Each row was made from one path, in order. Every step used is in the known rows, and no mark comes twice. Write each row's path.
Known rows
buki kugel: [-18.1  11.8  16.1  -5.1  26.6  15.6  -7.1  -2.3 -23.9   1.0   1.4 -12.3
  -2.1   9.1  10.8  26.2  -4.6 -18.4  -2.7  36.5   9.6 -28.0   8.6   5.7]
zupip kugel buki: [ -3.0  12.5 -28.4  21.8 -26.1 -23.6  -0.2 -54.4 -25.9  -0.9  14.8  -8.9
   3.6  15.1  17.2  14.0   4.3  14.6 -19.4 -14.7  21.1 -16.5 -18.3   0.8]
buki kugel bipap zesi: [-25.1  -8.6  35.0  20.2   5.1   7.4  12.4  20.2  -2.4   1.8 -14.1  23.9
   0.1 -10.5  -0.4 -17.8  11.1 -23.3 -13.9  -1.9   8.2   9.9  25.6 -19.2]
zupip zesi bipap lidunis buki kugel genab: [-23.9 -18.0  -9.7  -7.5  -2.9  15.0   8.7  65.3  11.1 -17.4 -35.1   4.1
 -12.4   5.1  65.6 -19.7  22.2  -0.4  23.5   9.0  -8.0   3.7  13.6  31.3]
lidunis bipap: [ -9.7  17.9  -9.8 -53.3  29.5 -12.6 -36.7  -0.3 -27.8 -23.1   3.6 -12.3
 -19.2  14.3 -17.6   3.5 -29.0  -2.1   7.3  57.9  -9.3  10.6 -25.9 -10.6]
buki zesi zupip kugel: [ 23.3 -17.8  30.1  27.9  14.1  17.7  -7.9   6.6   1.1   0.4  10.5 -13.9
  11.1  -5.8  -9.8  39.2  -6.4   4.5  12.1 -33.5  24.6  -9.8 -12.2  24.1]
zupip kugel bipap: [-12.5  -1.3   5.4   7.7  -3.6  -3.7 -13.9   7.8  14.8 -32.9   1.6  -4.0
   6.5  -7.4  -3.8   8.4  25.2  -4.9 -31.3  -1.8  -3.0   9.5 -17.7  -0.1]
genab kugel buki: [  0.6  26.3 -35.4  10.5 -32.5 -18.7  20.2 -45.7  -9.6  14.2  20.2 -17.6
  -6.3   2.7 -12.7  28.0  -7.6   9.3 -15.2  18.0 -10.1 -16.0  -8.9  -9.3]
genab kugel: [-12.7  18.0  -8.4 -12.9   1.1  -1.4   1.2 -14.8 -10.4 -12.4  11.6 -27.2
  -5.7  -1.9 -26.8  44.6 -16.8  -0.9  -4.9  27.6  -9.4 -19.0 -21.9   0.3]
zesi zupip kugel buki: [ 24.0  -3.9 -18.9  22.9 -32.4 -12.5  19.7 -35.4  -2.0   4.0  11.6   5.4
   6.3  -4.2   7.4   2.9   1.5  23.7  -7.0 -38.3  35.5 -23.3 -18.7  16.1]
genab kugel bipap lidunis buki zesi: [-25.9   0.8  -7.6   5.7 -18.9  -2.5 -18.6  54.9  24.0   2.9  -5.6 -13.3
  -1.7  -2.8  17.7   2.1  16.7 -10.6 -14.8  13.7 -87.1  37.4  12.8 -22.7]
kugel genab: [ -2.6  22.2 -24.7 -37.8  32.5   9.5  -6.0 -12.4 -22.3 -18.1   5.9 -28.4
  -8.3  -5.3 -23.3 -14.6 -14.1  -2.5  11.0  39.4  33.5 -11.4  -4.3   9.5]
bipap lidunis: [-38.8  18.3  -0.6 -40.3  27.6  -8.9 -18.3   2.1 -38.4 -12.6 -13.8  -7.2
  -7.6  20.7   9.1  -1.3  -7.2  12.1   7.5  39.8  -3.0  10.2   0.8 -15.8]
kugel bipap lidunis: [-34.1  12.7   5.3 -34.7  16.4  -6.1 -10.6  31.3   0.8 -20.0 -18.2   8.6
  -4.5   5.3  -1.3 -23.4  22.1   4.4 -16.8  42.7 -29.0  42.3   9.6 -26.9]
buki zesi zupip: [ 34.0  -0.2  34.3  -9.0  34.0  33.0 -10.8  17.0  -1.4  15.4   7.4  -9.4
   0.9 -10.0 -37.2  16.8 -19.4  -2.7  21.5  -2.5  16.4  -3.8   2.1   6.1]
zesi buki: [  6.9  24.4 -10.4 -31.1   7.8  -6.9 -17.9 -28.0 -15.6   4.5   9.7 -13.0
   6.4   1.9 -25.0  -0.3 -21.3   3.2 -14.3   7.5  16.1 -23.9 -22.2 -19.7]
zupip zesi bipap kugel buki: [ 24.4 -26.4 -10.0  19.3 -35.3  -9.3  35.4 -38.3  25.8  -4.3  -3.9  32.0
  -4.9  14.2   1.3   6.5  19.3  16.5  11.1 -26.8  -1.8  19.5   1.8  21.7]
lidunis bipap kugel genab: [ -8.9   1.5 -45.3 -29.2  16.4 -33.8 -13.9 -29.6  -0.3 -37.2   5.1  -9.0
  -7.5   5.0  -5.1 -33.2 -16.3   4.7  24.0  55.7  -3.6  17.9  -0.9  18.9]
lidunis buki zesi: [ 11.6   1.7  -2.8 -18.4  17.7  24.5 -47.1  10.8 -31.1  11.8  13.5 -25.5
 -11.3  10.4   5.0  -0.7 -22.3 -19.5  10.2   1.1 -19.8  -5.5  -5.0  -6.1]
zesi zupip: [ 22.2   2.0  13.3 -31.7  20.1  19.5   0.3  -0.4 -13.0  -6.3   2.2  -4.8
  -8.1 -11.1 -31.3   1.1 -17.4   6.4  13.5   5.1  20.7 -16.1 -16.1   7.1]
buki kugel bipap: [-16.1   7.3  24.4   3.0  17.7  16.6  -1.1  29.6  17.0  -5.4  -2.7   8.5
  -0.3  -9.6   0.6   2.8  23.0 -28.1 -23.8  36.3 -18.7   2.9  17.7  -4.9]
bipap zesi: [-17.4   1.0  10.1 -16.4  12.4   4.3  -6.3 -22.7 -46.0  -3.4  -5.8   0.8
 -11.2   5.5 -24.5 -10.4 -30.5  -0.3  15.1 -12.1  37.9  -3.0  -6.0 -18.6]
genab kugel buki zesi: [ 13.4  20.0 -14.8  31.9 -17.4  -5.5  10.3 -27.6  -5.1  35.4  27.4 -22.4
   1.5   6.2 -14.8  44.1  -7.8  -1.7  -5.5   4.7 -11.9  -1.5   8.9  -9.6]
genab kugel buki zesi bipap lidunis: [  4.2  12.9  -4.6  12.6 -20.2 -14.2  27.0  13.9  34.4  32.6   5.6  -2.1
  -6.7  19.3  16.2  33.4  27.7   5.3   3.5  17.8 -63.0  30.0  24.8  -9.2]
zupip zesi buki kugel bipap: [ -2.8   4.4  24.4  31.1  -9.0   7.2   5.9  23.7  19.7  -1.1 -13.3  17.3
  22.1 -16.3  -6.3   7.6  12.2  -3.9 -35.3 -11.9  18.6  -0.2   1.2  -9.6]

Write each row's path
[ 11.7 -17.7 -24.5 -24.4  12.5  -2.9  22.1 -17.3  47.3 -23.4   4.0   0.9
  -6.7   0.6  -6.6 -24.7  22.7  -8.2  24.6  24.6 -13.8   7.2  12.7  35.1]
zesi bipap kugel genab
[-16.4  -1.9  -2.1 -19.0   8.5   8.6 -38.0  54.5  -1.0   2.3  -9.9  -1.0
  -3.0   8.3  25.1 -33.3  16.2  -9.9  -8.3  13.3 -62.9  46.2  15.4 -27.7]
kugel bipap lidunis buki zesi
[ 13.7 -19.6  31.4  -5.0  -0.9  15.8  20.1  19.6  10.6  -3.5 -14.7  32.6
  -3.7 -30.0 -44.7 -41.0  -5.8   2.9   2.1 -33.2  18.5  22.0   2.0 -16.2]
kugel bipap zesi zupip
[ 42.3 -19.9  -8.1  33.7 -15.8  -3.7  22.0 -43.4  15.7  34.9  16.6  20.1
   8.3   2.9  -5.6  -7.0  -1.4  11.1  21.2 -27.8  -3.5   5.8  27.8  11.6]
bipap kugel buki zesi zupip
[-46.6  10.3  18.7  -5.8  14.8  -0.1  -0.3  47.7  11.3  -8.7 -21.2  16.0
   2.3   5.1  30.7  -8.0  33.3 -10.5 -20.5  49.3 -36.0  23.1  33.0 -15.8]
buki kugel bipap lidunis
[ -5.9   7.4  17.9  24.0   0.9   4.2   0.5  -2.2 -16.5   4.9  -9.0   1.8
  18.3   0.9   3.6  32.8 -15.3   4.8 -12.3 -14.6  45.9 -31.0  -9.6   0.6]
zupip zesi buki kugel
[  9.0 -11.1   9.9   3.5  -0.7   5.4   1.3 -11.0   1.0 -19.4   2.3  -7.9
   5.7  -9.2  -5.1  19.9  -3.4  13.8   1.4 -21.6  32.7 -25.1 -29.9  26.1]
zesi zupip kugel
[-16.3   2.1  19.6  16.1  -4.4 -11.2   5.0 -22.9 -23.3  24.5  -5.2  12.7
  12.7   0.2   9.3  -5.6 -23.9  -6.0  -4.6 -27.4  36.9 -35.2  12.7 -20.5]
bipap zesi buki kugel
[-15.6  18.1 -11.5  -8.4  31.3  15.0   4.5   4.6 -12.9  -5.6   4.4 -22.5
  -1.1  -7.2   9.4  -1.3  -3.9 -15.8   7.1  42.7  27.2 -27.3  19.3  18.0]
buki kugel genab
[ -0.4  -2.5   3.6  22.9 -16.5 -17.7   8.7   2.5  23.2  18.2   0.1   7.3
   2.9  31.2  46.1  20.8  39.4   8.9   0.8 -17.2 -31.9  26.6  18.3   2.8]
zupip kugel buki zesi bipap lidunis
[ 12.1 -21.0  -6.6  42.8 -48.1 -21.4  31.8 -46.4 -18.6  13.1  -2.1  24.5
   4.6  -6.9   5.5 -14.7 -11.0  28.3   5.2 -78.8  57.3 -13.9  -8.0   4.3]
bipap zesi zupip kugel buki
[ -1.0 -31.1  20.1  19.3 -12.5  -2.0  16.7 -15.5 -18.5 -11.5  -8.3   8.8
   3.3 -12.0  -5.6   1.1 -18.5  15.7  17.7 -64.3  58.3 -16.5 -19.0  12.1]
bipap zesi zupip kugel
[ 31.8  -8.1  12.3 -27.2  15.4  34.1 -30.4  34.6  14.2  11.8   7.9 -10.2
 -19.0  10.5   4.3   0.2   2.9 -30.0  15.5  -4.4 -49.1   3.5  -3.6   7.0]
lidunis buki zesi bipap
[ -1.2  27.2 -21.5  -3.7  15.1  -6.2   4.2 -11.3   4.5   9.4   5.1 -19.8
  17.8 -11.5  10.3 -12.3  -5.9  -7.8  -9.5  22.4  33.9 -44.3   9.7   6.0]
zesi buki kugel genab
[-38.3   5.6 -31.3 -17.9 -29.9 -16.1 -10.1  40.3  16.5 -18.4 -12.8  -4.2
  -8.3  -6.3  22.2 -17.2  17.1   2.4 -24.7  24.2 -79.2  22.8  -6.5 -22.4]
genab kugel bipap lidunis buki
[ 39.4 -20.2 -12.4  16.8 -13.0 -26.3   6.6 -29.7  18.5  23.1  15.5  24.5
   2.4   5.1  -3.4 -16.2 -14.5  11.4  27.0  -0.9 -24.8  27.0  13.4   5.1]
lidunis bipap kugel buki zesi zupip
[ -4.7  20.1   5.3  -2.9   8.5  -3.2  -7.7 -14.8  -5.4  16.9   5.1  -4.7
  13.3   2.9   9.1   9.7  -9.2 -10.0 -17.5  15.2  13.8 -43.7   0.1  -8.0]
zesi buki kugel
[ 12.7  -5.1  28.1 -21.6  14.2  26.1   6.0  21.3   3.3 -22.1 -14.2   1.6
 -13.4   6.3 -27.4  31.6   3.3   0.3  15.5  -0.6  14.2   9.0 -22.9  17.1]
zupip zesi bipap
[ 22.0 -14.6 -22.8  -4.5 -27.1 -19.2  30.6 -48.8  32.4   8.4  10.1  27.6
  -8.6  18.9  11.0 -13.2  26.5   0.4   4.9   1.6 -36.2   9.6  14.9  11.4]
zesi bipap kugel buki
[-12.2  -5.5  -1.2   0.3  -4.8  18.7 -18.0  35.8   5.3  -1.9  -1.9   7.0
  -6.3  -7.6  31.9 -27.6  18.5 -31.9 -25.2  15.8 -42.9  -7.6   8.9  -7.6]
lidunis buki kugel bipap
[  5.3  -2.0 -37.7   7.7 -23.6 -26.5  14.1 -76.7 -12.3   8.4  14.9  13.2
   1.1  18.4   5.1 -15.0   0.7  12.6  -1.4   4.4  -4.6  -1.8  11.2   0.8]
bipap kugel buki
[ 41.4   9.2  -2.5  34.6 -20.6   3.4  28.7 -13.3  13.1  40.8  20.9  -9.2
   2.3 -15.0 -29.2  36.0  -9.5  10.6   5.7 -15.1  -5.6  -7.7   8.4   2.5]
genab kugel buki zesi zupip
[  0.9 -26.4  45.4  23.0  -1.7  19.8  30.1  35.5  16.7   7.9 -16.2  37.7
   3.3 -29.1  -8.3 -28.4   7.7 -10.9  -0.2 -25.3  19.0   3.6  24.5  -6.3]
buki kugel bipap zesi zupip
[  0.6   4.3   8.8  -3.5 -15.1 -14.7  -2.0  -7.3   3.7   8.2  -6.4  22.1
   9.7 -15.9 -34.2 -44.3  -8.5   1.1 -24.3 -32.7  14.6  14.4  -4.8 -42.6]
kugel bipap zesi buki
[ -6.8 -22.6  -0.3  14.6  -6.8   2.1 -28.2  31.4  -6.6   0.7  -9.5  -7.8
   6.1   7.2  49.2  -2.6  -2.4  13.2  17.2 -40.4 -15.6   3.2  -6.8  12.0]
bipap lidunis buki zesi zupip kugel
[ -5.5   8.8  -7.9 -29.8  -2.4 -38.0 -25.4 -23.5 -28.2  -0.6  -6.4   7.6
  -1.8   6.4 -22.5 -27.1 -48.6   9.9   1.7  -5.3  21.3   1.9 -24.3 -37.7]
lidunis bipap zesi buki
[-14.5 -15.5  -2.4 -34.7  -8.4  11.3 -10.5  47.9  -4.5 -22.4 -33.6  10.4
 -21.7  19.1  31.4  -9.4   5.4  11.8  16.5  -7.5 -29.6  24.8 -18.6   6.1]
zupip zesi bipap lidunis buki
[-12.8  10.3 -28.1  -2.1  15.0  -4.8  -4.8 -17.5 -11.7 -33.7   6.1 -34.7
   5.9  -3.5   3.1   4.8  -0.8   4.1   0.3   4.3  43.6 -19.4 -17.3  26.1]
zupip kugel genab
[ 24.6  -6.6   1.0  26.9  23.9  15.3   5.2  11.6  12.1  -6.4  10.8 -27.3
  14.0 -21.5  -8.7  11.9  -2.3   5.1  23.5 -24.4  48.0 -11.6  -0.8  38.5]
buki zesi zupip kugel genab
[ 25.7 -19.2  35.0  33.1   8.6  17.3  -3.7  37.9  38.5  -5.7   5.7   4.4
  17.2 -23.2 -17.7  14.0  21.5  -4.4  -9.3 -33.0   1.2  19.8  -2.4  12.5]
buki zesi zupip kugel bipap
